What can hang from each mark
koto: bire rivak
rivak: koto pono tuziza
bire: koto tuziza
pono: bire palol rivak
palol: koto pono tuziza
tuziza: bire palol rivak

Known rows, with every way that one mark hangs from another
rivak{pono}: [-2.28  0.49  0.49  0.28 -1.44 -0.11  2.97 -0.16 -0.12  1.77  0.30 -0.15
  0.88  1.03  2.21 -0.66 -1.46 -0.41  3.55  0.61 -1.62 -1.75]
bire{tuziza{rivak}}: [-1.75 -1.04 -0.82  0.30 -1.76  0.48 -0.03 -0.91  0.05  0.99 -3.44 -0.24
 -1.35  2.11 -0.06 -1.69 -1.52 -0.03  0.33  0.09  0.84  1.75]
tuziza{rivak{pono{palol}}}: [ 0.88 -1.84  1.61  0.96 -1.64 -0.41  1.81 -0.54  1.54  0.77  1.52  1.85
  0.08 -1.50  3.20 -0.13  0.08  0.44  1.55  0.30  3.60  1.94]
tuziza{palol rivak{koto{bire} pono}}: [ 1.45 -0.63  0.40 -1.35  0.01 -2.71  1.00  1.18  2.27  0.08  2.84 -0.48
 -0.47 -2.67  2.88  0.62  2.08  3.19 -2.61 -3.27  3.29  1.01]
rivak{koto{bire{tuziza}} pono}: [-4.17  3.12 -0.43 -0.81  0.46  1.26  1.06  2.98 -0.23 -0.79  3.59 -1.55
 -0.23  1.62  0.67 -2.85  0.86  2.63  0.88 -0.26 -1.77 -0.41]
pono{palol rivak{tuziza{bire}}}: [ 0.33 -1.40  2.73  2.88  1.32  0.46 -0.20 -1.39  0.58  1.08  1.32  1.62
  1.17 -1.03 -0.90 -1.20 -1.80 -0.09 -0.07 -0.37  5.02  4.56]
pono{palol{koto tuziza{bire}} rivak}: [ 3.68 -0.13  0.55 -0.77  1.21 -0.69 -2.80 -1.45 -1.60  0.36 -0.07  2.60
 -0.96 -4.14 -2.69  2.61 -0.48 -2.03 -1.14  1.03  3.26 -1.41]
palol{koto tuziza}: [ 0.08  3.19 -2.33 -2.05  0.46 -0.55 -1.98 -2.02 -3.39  1.39 -2.85  0.50
 -1.75 -1.61 -2.01  3.11 -0.19 -2.75  1.76  3.08 -4.63 -7.68]
rivak{koto tuziza}: [-5.52  2.73  2.40  0.38  2.49  1.67 -0.28 -1.29  0.19  2.03  1.80  0.05
 -1.36  1.25  0.62 -3.07 -0.33  3.00  0.44  1.59 -1.99 -2.68]
bire{koto tuziza{palol}}: [-1.82  0.47 -0.66 -0.14  1.81 -0.16 -0.21 -2.10 -0.53  1.46 -2.43 -1.92
 -1.24  2.67 -0.80  3.89 -0.15  1.17 -3.30 -3.26 -0.39 -1.68]
rivak{tuziza{palol}}: [-2.88  1.89  0.15  2.16  1.75 -0.55  2.00 -2.36  0.25  2.56 -0.48 -0.98
  0.85  1.32  0.18  1.06 -1.35 -0.03  0.68 -0.78 -1.32  0.67]
bire{koto{rivak{pono}} tuziza{palol}}: [ 0.02  0.25 -2.10  0.00 -0.47 -0.88  1.54  0.25  0.75 -2.45 -0.16 -0.09
 -0.72  1.09  0.49  1.17  2.69  1.86 -3.17 -4.26 -0.69  0.45]
koto{rivak{pono{bire{tuziza}}}}: [ 0.87 -1.88 -1.53  0.83 -2.19  0.11  1.66  2.79  0.21 -2.03 -0.18  1.32
  1.20  0.62  0.01 -3.57  0.08 -0.03  1.08 -0.02 -2.05  2.49]
bire{koto{rivak} tuziza}: [-0.10 -1.30 -1.56  1.01 -0.29  0.30  0.07  0.05 -0.84 -1.18 -2.87  0.35
 -1.30  2.21  0.34 -0.43  1.26  1.62 -1.29 -1.34 -2.47 -0.97]
rivak{pono tuziza{bire}}: [-4.61  3.18 -1.07  0.91 -0.98  0.98  0.47 -0.05  1.08 -0.28  1.37 -2.15
  2.93  2.54 -0.64 -4.85 -0.53 -1.09  2.71 -0.82  0.66  3.11]
palol{koto{bire rivak} pono}: [ 6.57  0.49 -1.83  0.08 -1.34 -1.02  2.63  3.79 -2.10 -2.60  0.42  0.48
  1.01 -1.80  2.53  2.42  2.61 -2.68  3.89  4.72 -4.78 -1.73]
tuziza{rivak{pono}}: [-0.04 -2.05  0.74 -0.24 -3.10 -1.00  1.35 -0.62  1.25  0.75 -0.74  0.71
 -0.18 -0.68  2.86 -1.85 -0.20  0.25  1.90 -0.35  1.99  0.09]
bire{koto tuziza}: [-3.02  0.22 -0.34  0.33  0.75  1.25 -0.87 -1.77 -1.42  1.09 -3.14 -1.54
 -1.23  3.61 -0.78  1.08 -0.56  1.05 -0.89 -1.24 -1.77 -2.49]
palol{koto pono{bire rivak} tuziza}: [ 1.81  1.37  0.06 -3.66 -1.85  1.96 -2.93 -0.35 -2.30 -4.40 -0.40  0.95
 -1.32 -2.03 -4.17  1.73  0.65 -4.78  0.77  2.86 -2.12 -4.63]
rivak{tuziza{bire}}: [-2.79  1.20 -0.72  2.02  0.79  0.35 -0.64 -0.92  0.03  2.13 -1.77 -2.03
  2.36  2.74 -1.06 -2.99 -2.20 -0.78  1.86  0.36 -0.28  2.30]
pono{palol}: [ 1.25 -1.41  2.26  3.10  2.61  0.40  2.55 -0.88 -0.65  4.02  0.62  1.88
  0.55 -0.04  2.29  3.92 -2.71  0.17  2.03  2.89 -0.04  0.14]

Rows
[ 1.56  3.04 -4.14 -1.93 -1.79 -1.45 -2.33  0.59 -2.47 -2.14 -0.82 -0.71
 -0.46 -2.65 -1.56  0.67  3.02 -2.35  1.94  0.62 -1.84 -3.38]  palol{koto{bire} tuziza{rivak{pono}}}
[ 3.58  2.00 -1.01 -0.70 -1.56  0.12  0.91  1.57 -0.35 -2.88  0.84  0.79
  0.77 -1.09  1.11 -0.29  2.44 -3.19  2.55  4.44 -2.56 -0.78]  palol{koto{rivak{tuziza{bire}}} pono}
[ 0.47 -1.47 -0.07  2.11  0.43 -0.53  0.47 -1.00 -0.52 -0.34 -1.58  0.63
 -0.09  0.62  1.75 -0.71  1.81  2.01  0.11 -0.96 -2.72 -2.05]  bire{koto{rivak{tuziza}}}
[ 1.40 -2.58  0.92 -0.01  0.24 -1.28 -0.64  0.88  0.25  1.73 -0.52 -0.03
 -1.11 -1.25  2.56 -1.37  0.20  3.05 -0.28  0.22  0.97 -0.90]  tuziza{rivak{koto{bire}}}
[ 0.14 -2.29  3.45 -1.06  0.16  0.92 -1.45  0.63  2.12  0.21  4.04  1.85
 -0.89 -2.27  1.38 -1.83  0.80  2.69 -1.69  0.13  4.56  1.08]  tuziza{rivak{koto pono{bire palol}}}
[-0.30  0.24 -0.62 -0.34 -1.82  0.38  1.91 -0.41  1.67 -1.39 -1.12 -0.44
 -1.05  1.69  0.56  1.95 -0.35 -1.06 -1.11 -0.78  1.41  3.37]  bire{tuziza{palol{pono} rivak}}
[ 5.33 -0.99 -0.94 -0.73  1.25 -4.10  1.65 -0.53 -0.88  3.30 -1.73  1.24
 -0.59 -3.60  1.79  4.81  0.31 -0.45 -1.19  0.56 -1.54 -3.50]  tuziza{palol{koto{rivak}}}
[ 2.10 -1.35  0.38 -3.03 -0.29 -2.91 -1.51  0.70  3.87  0.68  2.01 -0.85
  0.22 -2.50  1.74 -0.70  0.93  2.43 -4.85 -3.93  6.78  2.34]  tuziza{bire palol rivak{koto pono}}
[-1.58 -0.04 -1.80 -0.80 -2.30  0.74 -1.57 -0.59  0.11 -2.33 -1.30  0.35
 -0.20 -0.02 -1.68 -1.60 -0.14 -1.30  0.82 -0.84 -0.70 -0.47]  palol{tuziza{rivak{pono{bire}}}}
[-1.51  1.51 -1.04  1.67  1.86 -1.21  0.07 -1.28  0.95  2.44 -1.09 -2.33
  2.40  1.68 -1.10 -0.06 -1.81 -0.63 -0.61 -1.64  0.85  3.19]  rivak{tuziza{bire palol}}
[-1.24 -1.24  3.38 -1.88 -1.15  3.46 -0.62  1.29  0.57 -3.00  1.38  0.46
 -1.21  1.37 -1.68 -1.95 -1.19 -0.39 -0.76  1.27  0.51  0.51]  palol{pono{bire{tuziza} rivak{koto}}}
[ 2.51 -1.01 -2.29  2.53  0.22 -2.38  1.63  0.99  1.16 -0.11 -1.15  0.47
  2.01 -0.18  0.85 -1.66  0.14  0.39 -0.58 -1.14 -0.74  3.98]  koto{rivak{tuziza{bire palol}}}
[-0.78 -0.45 -1.03  2.10 -1.64  0.42  1.66  1.88  0.64 -2.39  1.29  1.21
  2.08  0.47 -0.01 -5.14  1.06  0.14  2.05 -0.08 -2.14  3.00]  koto{rivak{pono{bire} tuziza}}
[-1.83  0.97 -2.07 -0.55 -2.85  0.13  0.00 -1.15  0.12 -2.09 -1.32  0.82
 -0.83 -0.16 -0.07 -1.00  0.22 -0.99  1.74 -0.51 -1.16 -1.41]  palol{tuziza{rivak{pono}}}
[ 4.92 -4.17 -0.59 -1.04  0.55 -3.86 -2.74 -1.47  2.10  1.90 -2.95 -1.95
  0.83 -1.31  1.00  2.80  0.27  1.25 -5.19 -5.01  6.03  1.59]  tuziza{bire{koto} palol rivak}
[ 2.70  0.15  1.66 -2.36 -0.19  1.49 -1.04  0.50 -1.85  0.24 -0.08 -0.44
  0.31 -0.45 -0.82  2.95 -0.42 -3.81  2.32  5.17 -2.45 -4.02]  palol{koto pono{bire}}
[-1.21  0.95  0.63 -1.64 -0.66  0.88  0.90  0.01  2.34 -1.57  0.90 -0.04
 -2.43  0.93  0.96  1.05  0.59  1.03 -2.82 -0.60  1.93  1.76]  bire{tuziza{palol{pono} rivak{koto}}}
[ 0.21 -2.75 -0.27 -0.22  0.27  0.12 -2.09 -0.24  0.36  1.24 -2.75 -1.35
  0.28  1.40 -3.03  0.17 -2.17 -0.45 -2.77 -1.82  2.03  3.36]  pono{bire{tuziza{palol rivak}}}
[-7.57  4.70  2.14 -0.69  0.60  2.18  0.88 -0.40  1.27 -0.35  5.03 -0.04
 -0.67  1.00  1.06 -4.82  1.34  2.74  1.24  0.37 -1.02 -1.98]  rivak{koto pono tuziza}
[ 0.46 -1.05  0.38  1.89  3.01  2.26 -1.75 -0.18 -1.22  0.73  0.57  1.16
  1.15  0.31 -3.22  3.05 -2.56 -1.39  0.11  1.85 -1.06  1.09]  pono{bire palol{tuziza}}
[ 3.16  3.20 -3.27 -1.84 -2.34  0.40 -0.98  1.29 -2.07 -4.95 -0.28 -0.51
 -0.61 -1.62 -0.62  2.82  3.16 -4.02  2.84  3.26 -3.24 -2.64]  palol{koto{bire} pono tuziza{rivak}}
[ 1.83 -4.55  5.85  0.15  3.18  1.44 -2.42  0.05  0.11  1.93  2.95  2.97
 -1.02 -2.84 -1.56 -0.07 -2.17  2.45 -3.22  0.54  4.42  0.40]  pono{bire palol rivak{koto}}
[ 0.33  1.51 -2.68  2.08  0.63 -0.07  3.02  2.54 -1.19 -0.64 -0.84 -3.01
  1.80  3.09  0.06  2.84 -1.05 -1.17  1.48 -0.39 -2.90  3.59]  koto{bire{tuziza{palol{pono}}}}
[-1.11  1.69  0.84 -0.80  0.93  2.13 -0.91  0.74 -0.85  0.51  3.13  0.33
  0.83 -0.13 -2.47  0.81 -0.20 -1.79  0.65  1.71  1.49  1.01]  rivak{pono{bire{tuziza} palol{koto}}}
[ 1.60 -5.90  3.36 -0.57  0.34 -0.18 -3.42 -1.56 -1.45  1.22 -2.95  0.02
 -0.11 -0.56 -2.36 -0.66 -1.85  0.89 -2.26 -2.62  2.08 -2.33]  pono{bire{koto} rivak}
[-2.96  3.14  0.24  1.40  3.96 -0.39  0.58  0.57  0.10  1.33  2.90 -1.95
  0.36  0.54  0.17 -0.21  0.85  3.27 -1.22 -1.16 -1.79  0.35]  rivak{koto{bire} tuziza{palol}}
